Known rows, with every step that occurs
A -> Y: -.13  -.04  .14  .07  .05  .08  .06  .12  -.04  .11  .16  -.04  .03  .05  -.01  .21  .12  .10  -.02  -.31  -.19  -.04  -.03  .30  .17  .14  .23  -.05  .11  -.11  .01
W -> D -> M: -.24  -.11  .21  -.09  -.09  .04  .03  .10  .03  .20  .19  -.17  .21  .08  -.40  .09  .03  .10  -.16  .23  .21  -.15  -.01  .16  .14  .11  .20  .00  -.21  .12  .13
N -> L -> M -> S: -.10  -.20  .16  -.11  .23  .13  -.01  .27  -.21  -.25  .21  -.03  .24  .26  -.11  .10  -.21  .14  .05  .05  -.01  .11  -.06  .10  .07  .40  .21  -.05  -.12  .32  .05
F -> W -> D -> M: -.23  -.09  .25  -.26  -.02  .18  -.24  .06  -.16  .26  .14  -.13  .20  .14  -.32  .16  -.03  .16  -.14  .14  .37  -.03  .03  .15  .19  .00  .25  .12  -.38  .29  .27
W -> D -> M -> L -> N: -.33  -.14  .32  -.12  -.11  .05  -.02  .33  .12  .18  .20  -.27  .02  .04  -.51  -.02  .00  -.01  -.16  .39  .23  .08  -.15  .11  .14  .14  .18  -.03  -.11  .04  .08
W -> D: -.31  -.04  .16  -.08  -.17  .08  .09  .07  .00  .02  .21  -.08  .08  -.02  -.26  .09  -.03  .14  -.10  .19  -.03  -.18  .16  .09  .15  .12  .07  -.04  .03  .15  -.05
M -> G -> W -> F -> P: .16  -.34  .28  -.14  .04  .43  -.15  .38  -.16  .11  .28  -.32  .06  .21  -.02  -.02  .07  .00  .04  .00  .07  -.17  .15  .18  .37  .20  -.06  -.06  -.12  -.06  .00
Z -> S -> M -> G -> W -> D: -.33  -.15  .20  -.12  -.16  .23  -.24  .47  -.06  .14  .14  -.32  .20  -.01  -.33  .14  -.22  .01  -.22  -.02  .03  -.18  .04  .03  .23  .42  -.28  .04  -.07  .28  .14
Z -> S -> M -> G: -.14  -.12  .16  -.08  .05  .27  -.22  .40  -.01  .18  -.03  -.11  .16  .01  -.24  .05  -.14  .01  -.14  -.17  .06  -.06  -.11  .06  .15  .33  -.22  .17  .06  .16  .12
Z -> S -> M -> D -> W -> F: -.07  -.22  .32  -.21  -.18  .18  -.30  .22  -.09  .23  .15  -.18  .34  -.19  -.40  .23  -.29  .06  -.15  .17  .01  -.17  -.25  .10  .26  .10  -.01  .17  .14  .13  .26
D -> M -> S: -.09  -.24  .18  -.05  .20  .07  -.21  .14  -.16  .19  .13  -.18  .26  .21  -.34  .13  .01  .05  .04  -.04  .23  -.01  -.25  .18  .21  .21  .27  .09  -.20  .11  .17
Y -> A: -.01  -.04  .18  -.08  -.07  .18  .06  .20  -.18  .09  -.01  .06  .13  .03  .05  -.09  .25  -.15  -.03  .15  -.23  -.09  .00  .09  -.05  .19  .10  .15  .14  .06  -.12
L -> M -> G -> W -> D: -.19  -.12  .18  .00  -.25  .22  -.04  .44  -.23  -.09  .34  -.27  .36  .27  -.28  -.02  -.13  .11  -.10  .07  .02  -.18  .28  .14  .23  .32  -.18  -.10  -.29  .45  .10
S -> M -> L -> N: -.10  -.05  .22  -.15  -.14  .16  .07  .39  .06  -.01  .03  -.02  -.07  -.01  -.34  -.04  .14  .05  -.12  .19  .20  .18  -.33  -.09  -.03  .11  -.01  -.01  .07  .05  .09
Y -> A -> M -> L -> N: .06  -.09  .35  -.13  -.05  .12  -.07  .40  -.15  .02  -.06  .15  .05  -.08  -.15  -.21  .23  -.34  .03  .15  -.05  .11  -.14  -.03  -.16  .12  .02  .11  .23  -.02  -.17
Y -> A -> M -> D -> W: .02  -.13  .25  -.11  -.25  .13  -.19  .22  -.40  .15  .10  .09  .39  -.25  -.18  .09  .04  -.18  -.06  .18  -.15  -.13  -.05  .13  .02  .00  .06  .19  .19  .20  -.09
F -> W: -.05  -.04  .16  -.24  .11  .22  -.25  .01  -.24  .12  .03  .04  .00  .13  -.07  .13  .00  .13  -.01  -.09  .12  .03  .05  .07  .12  -.02  .17  .17  -.15  .21  .12
D -> W: .00  -.16  .21  -.10  -.08  .03  -.18  .00  -.20  .19  .14  -.11  .00  -.07  -.17  .29  -.06  -.01  -.19  .07  -.13  -.13  -.05  .17  .12  -.05  .21  .10  .00  .06  .04
L -> M -> D -> W: -.14  -.09  .16  -.08  -.24  .13  -.08  .14  -.31  -.03  .33  -.12  .41  .06  -.35  .17  -.28  .23  -.07  .17  -.05  -.14  -.02  .24  .18  .03  .06  .08  -.06  .42  .14
L -> N: -.06  -.11  .14  -.13  -.09  .00  -.03  .04  -.07  -.14  -.07  -.16  -.20  .19  -.10  .02  -.09  .01  .07  .02  -.13  .06  -.03  .08  .09  .10  .10  .13  .19  -.15  -.02
S -> M -> G: -.03  -.05  .10  .01  -.12  .33  .00  .41  -.09  .11  .04  -.02  .19  .02  -.25  .02  .16  .12  -.17  -.04  .20  -.02  -.07  .03  .10  .19  -.14  .06  -.08  .21  .13
G -> W -> D -> M: -.18  -.21  .22  -.15  -.20  -.02  -.08  .18  -.12  .16  .25  -.34  .15  .14  -.29  .15  -.01  .07  -.19  .17  .09  -.19  .13  .11  .18  .19  .16  -.05  -.33  .19  .11
D -> M -> S -> Z: -.35  -.31  .03  -.08  .14  .05  -.13  .16  -.14  .18  .14  -.21  .27  .29  -.33  .08  .02  .05  .13  -.12  .25  .11  -.19  .15  .27  .20  .19  .12  -.34  .09  .27
P -> F -> W -> G: .07  -.13  .38  -.06  .19  .19  -.33  .14  -.27  .36  .03  -.26  .17  .19  -.08  .08  .07  .16  .13  .00  .15  .04  .07  -.11  .10  .00  .12  .17  -.40  .02  .10
G -> W -> D -> M -> L -> N: -.25  -.21  .30  -.15  -.23  -.02  -.13  .35  -.03  .13  .25  -.46  -.03  .11  -.41  .06  -.04  -.04  -.20  .31  .12  .02  -.03  .06  .17  .22  .13  -.08  -.23  .09  .08
W -> D -> M -> L: -.29  -.09  .30  -.07  -.04  .13  .01  .31  .12  .31  .27  -.16  .18  -.03  -.50  .00  .12  .06  -.23  .35  .31  -.03  -.12  .11  .12  .11  .18  -.10  -.20  .18  .07
P -> F -> W: .00  -.06  .26  -.13  .11  .24  -.24  .04  -.18  .32  -.06  -.12  .07  .14  .09  .15  .11  .14  .04  .00  .03  .09  -.04  -.04  .09  .02  .17  .10  -.26  .07  .02
M -> G -> W: -.03  -.19  .10  .01  -.11  .28  -.19  .40  -.22  .13  .15  -.30  .03  .12  -.07  .05  .01  .00  -.11  -.08  -.08  -.09  .22  .10  .25  .29  -.11  .01  -.12  .15  -.05
M -> L: -.08  -.03  .24  -.05  .09  .23  .00  .31  .06  .19  .15  .01  -.03  -.07  -.25  -.06  .17  .04  -.12  .12  .05  .03  -.12  .02  .04  .10  .08  -.07  .06  .10  -.13
Z -> S -> M -> L: -.18  -.05  .26  -.16  .14  .19  -.14  .37  .13  .21  .03  -.01  .07  -.09  -.33  .02  -.05  .01  -.16  -.01  .11  .00  -.30  -.03  .02  .26  -.11  .05  .08  .15  .08

Rows
-.15  -.01  .11  -.06  -.17  .18  .09  .19  -.19  -.14  .26  -.05  .41  .17  -.30  -.02  -.18  .31  .08  .09  .02  -.12  .06  .17  .13  .15  -.01  .03  -.02  .39  .08 : L -> M -> D
.22  -.26  .31  -.15  -.12  .10  -.13  .16  -.16  .05  .16  -.21  .08  .11  -.05  .03  .08  -.03  -.01  .11  -.12  -.18  .14  .01  .20  .10  .15  -.06  -.11  -.07  .06 : G -> W -> F
-.18  -.12  .13  -.07  -.27  .15  -.19  .09  -.23  .18  .25  -.19  .16  -.17  -.29  .29  -.21  .17  -.15  .18  -.12  -.12  -.04  .20  .27  .00  .12  .14  .11  .20  .00 : M -> D -> W
-.26  -.11  .42  -.18  -.01  .17  -.28  .27  -.02  .40  .06  -.36  .05  .15  -.26  .09  .05  .06  -.08  .33  .29  .26  -.23  -.04  .12  .05  .24  .04  -.35  .07  .14 : P -> F -> W -> D -> M -> L -> N
-.19  -.10  .32  -.14  .02  .18  -.23  .09  -.11  .44  .05  -.24  .24  .17  -.14  .19  .07  .14  -.09  .19  .27  .06  -.08  .02  .13  .03  .26  .06  -.46  .15  .17 : P -> F -> W -> D -> M
.21  -.26  .34  -.26  .20  .29  .07  .01  .01  .04  .21  -.02  .03  .18  -.03  -.03  .14  .09  .18  .08  .13  -.20  -.06  .21  .23  -.02  .18  -.04  .05  -.23  .01 : W -> F -> P
-.45  -.23  -.03  -.08  .05  .11  -.08  .13  -.19  -.03  .17  -.12  .14  .20  -.21  .08  -.04  .11  .22  -.18  -.01  .07  -.02  .07  .29  .23  .03  .05  -.08  .11  .08 : M -> S -> Z
-.04  -.16  .29  -.10  .06  .07  -.09  .33  .09  .20  .04  -.22  -.07  .12  -.35  -.06  .09  -.06  -.11  .18  .25  .19  -.29  .11  .05  .10  .23  .08  -.09  -.09  .10 : D -> M -> L -> N
.11  -.15  .18  .01  .04  .23  -.17  .32  -.17  .12  -.01  .07  .19  -.04  -.23  -.04  .06  -.04  -.01  -.21  .14  -.05  .12  .07  .08  .09  -.10  .05  .01  .08  -.07 : A -> M -> G
-.10  -.17  .15  -.12  -.09  .16  -.03  .28  -.26  -.11  .30  -.10  .26  .02  -.16  .22  -.33  .22  -.17  .25  -.07  .05  .01  .17  .09  .20  .22  .04  -.07  .37  .07 : N -> L -> M -> D -> W
-.07  -.27  .34  -.34  .00  .28  -.25  .16  -.07  .18  .23  -.18  .26  -.08  -.31  .25  -.29  .13  -.03  .12  .14  -.23  -.31  .22  .30  .08  -.04  .15  .15  .06  .23 : Z -> S -> M -> D -> W -> F -> P
-.13  -.12  .18  -.05  .10  .10  -.08  .16  -.26  -.19  .23  -.05  .38  .33  -.29  .03  -.14  .15  .18  -.09  .06  -.08  -.10  .15  .13  .25  .06  -.02  -.13  .35  .10 : L -> M -> S
.04  -.22  .14  -.05  .04  .26  -.03  .54  -.24  -.12  .22  -.18  .14  .25  .00  .02  -.14  .09  -.15  .03  -.05  .07  .21  .09  .09  .46  .03  -.07  -.27  .32  .02 : N -> L -> M -> G -> W
-.10  -.17  .25  .00  -.18  .09  -.27  .18  -.35  .21  .37  -.35  .25  -.14  -.46  .21  -.26  .21  -.05  .19  -.03  -.16  .09  .16  .28  -.02  .06  .21  -.03  .16  .07 : M -> D -> W -> G
.03  -.25  .32  -.23  -.10  .25  -.05  .11  -.25  -.04  .47  -.13  .41  .16  -.29  .12  -.21  .23  .10  .26  .12  -.23  -.10  .34  .30  -.07  .11  .01  -.03  .21  .20 : L -> M -> D -> W -> F -> P
-.01  -.20  .22  -.09  .17  .04  -.23  .09  -.26  -.04  .05  .11  .27  .02  -.32  .12  -.05  -.02  .17  -.25  .11  -.06  -.08  .05  .09  .12  .08  .01  .03  .12  -.03 : A -> M -> S
.03  -.12  .16  -.12  .13  .12  .15  .26  -.11  -.19  .13  .05  .12  .22  -.02  .02  -.11  .14  -.06  .10  -.04  .09  .06  .07  -.05  .28  .22  -.05  -.14  .23  .02 : N -> L -> M
-.24  -.15  .15  .00  -.27  .28  -.15  .42  -.17  .10  .27  -.37  .11  .04  -.22  .08  -.05  .06  -.18  .07  -.06  -.17  .30  .10  .31  .32  -.15  -.07  -.13  .26  -.05 : M -> G -> W -> D
-.29  -.26  .22  -.11  -.11  .00  -.22  .21  -.22  .13  .31  -.42  .25  .17  -.38  .22  -.10  .05  -.09  .13  .12  -.18  .02  .13  .29  .30  .15  -.06  -.33  .26  .13 : G -> W -> D -> M -> S
-.34  -.16  .26  -.24  .05  .18  -.39  .08  -.25  .22  .22  -.20  .30  .18  -.41  .23  -.12  .14  -.04  .09  .39  .00  -.09  .16  .29  .11  .27  .12  -.35  .37  .28 : F -> W -> D -> M -> S
-.20  -.09  .28  -.21  .05  .12  -.17  .37  .13  .06  -.05  -.12  -.09  -.02  -.34  .01  -.15  -.05  -.11  .02  .07  .10  -.34  -.05  .03  .27  -.09  .12  .18  .01  .11 : Z -> S -> M -> L -> N
-.25  -.13  .17  -.19  -.14  .13  -.29  .19  -.11  .20  .12  -.17  .24  -.17  -.37  .30  -.35  .12  -.20  .03  -.03  -.14  -.23  .12  .21  .16  -.08  .21  .13  .26  .17 : Z -> S -> M -> D -> W
.11  -.12  .23  -.01  -.05  .28  -.12  .43  -.27  .15  -.04  .15  .31  -.05  -.06  -.16  .25  -.28  .01  -.03  -.06  -.06  .08  .05  -.03  .18  -.09  .14  .12  .10  -.15 : Y -> A -> M -> G
-.13  -.17  .17  -.12  -.03  .24  -.29  .45  -.10  .16  .02  -.27  .13  .05  -.19  .09  -.16  -.01  -.17  -.19  .00  -.11  -.02  .01  .18  .39  -.27  .12  -.06  .20  .13 : Z -> S -> M -> G -> W
.21  -.31  .29  -.08  .00  .32  -.07  .56  -.21  -.13  .25  -.21  .25  .25  -.02  -.04  -.08  .02  -.07  .15  -.03  .07  .20  .06  .16  .38  .09  -.10  -.27  .19  .10 : N -> L -> M -> G -> W -> F
.04  -.12  .28  -.16  .18  .16  -.33  .11  -.34  .15  .12  -.14  .10  .17  -.27  .06  -.04  .17  .10  -.08  .23  -.02  .18  .02  .14  -.04  .10  .26  -.31  .14  .21 : F -> W -> G
.22  -.36  .40  -.27  .09  .21  -.13  -.03  -.14  .18  .29  -.11  .03  .03  -.11  .24  .01  -.01  .01  .16  .04  -.22  -.12  .26  .26  -.16  .25  .01  .02  -.19  .08 : D -> W -> F -> P
.09  -.24  .34  -.01  .00  -.02  -.28  .09  -.31  .22  .25  -.26  .09  -.04  -.36  .23  -.11  .01  -.07  .07  -.03  -.17  .07  .09  .15  -.09  .13  .19  -.17  .00  .11 : D -> W -> G
-.13  -.09  .18  -.17  .07  .11  -.12  .17  .02  .09  -.07  -.03  .11  .02  -.23  .09  -.13  .05  -.09  -.15  .02  -.12  -.17  .03  .05  .23  -.08  .14  .07  .11  .14 : Z -> S -> M
-.16  -.19  .17  -.06  -.13  .24  .01  .57  -.19  -.15  .32  -.24  .22  .19  -.13  .05  -.20  .12  -.19  .20  -.02  .01  .30  .07  .13  .47  .00  -.15  -.29  .42  .01 : N -> L -> M -> G -> W -> D
-.25  -.17  .31  -.11  -.15  .07  -.10  .36  -.02  .26  .34  -.35  .12  .04  -.38  .08  .07  .03  -.26  .28  .18  -.10  .00  .06  .15  .22  .13  -.14  -.33  .23  .06 : G -> W -> D -> M -> L
-.01  -.04  .19  -.09  -.18  .19  -.05  .25  -.27  .05  .03  .18  .40  -.16  -.12  -.10  .12  -.10  .05  .13  -.11  -.12  .03  .08  -.01  .12  -.02  .15  .23  .17  -.14 : Y -> A -> M -> D
-.29  -.18  .34  -.13  .12  .18  -.38  .12  -.19  .41  .13  -.31  .36  .20  -.24  .27  .00  .14  .01  .16  .30  .07  -.17  .03  .24  .15  .27  .05  -.44  .24  .17 : P -> F -> W -> D -> M -> S
-.01  -.08  .14  .04  .00  .28  .00  .39  -.18  -.06  .18  -.06  .33  .27  -.21  -.10  -.04  .11  .02  -.06  .06  -.06  .11  .18  .12  .21  -.11  .03  -.16  .32  .09 : L -> M -> G
-.52  -.32  .09  -.13  -.19  .00  -.14  .22  -.19  .11  .33  -.43  .25  .22  -.37  .17  -.08  .08  -.01  .05  .14  -.07  .07  .09  .34  .32  .08  -.02  -.45  .25  .22 : G -> W -> D -> M -> S -> Z
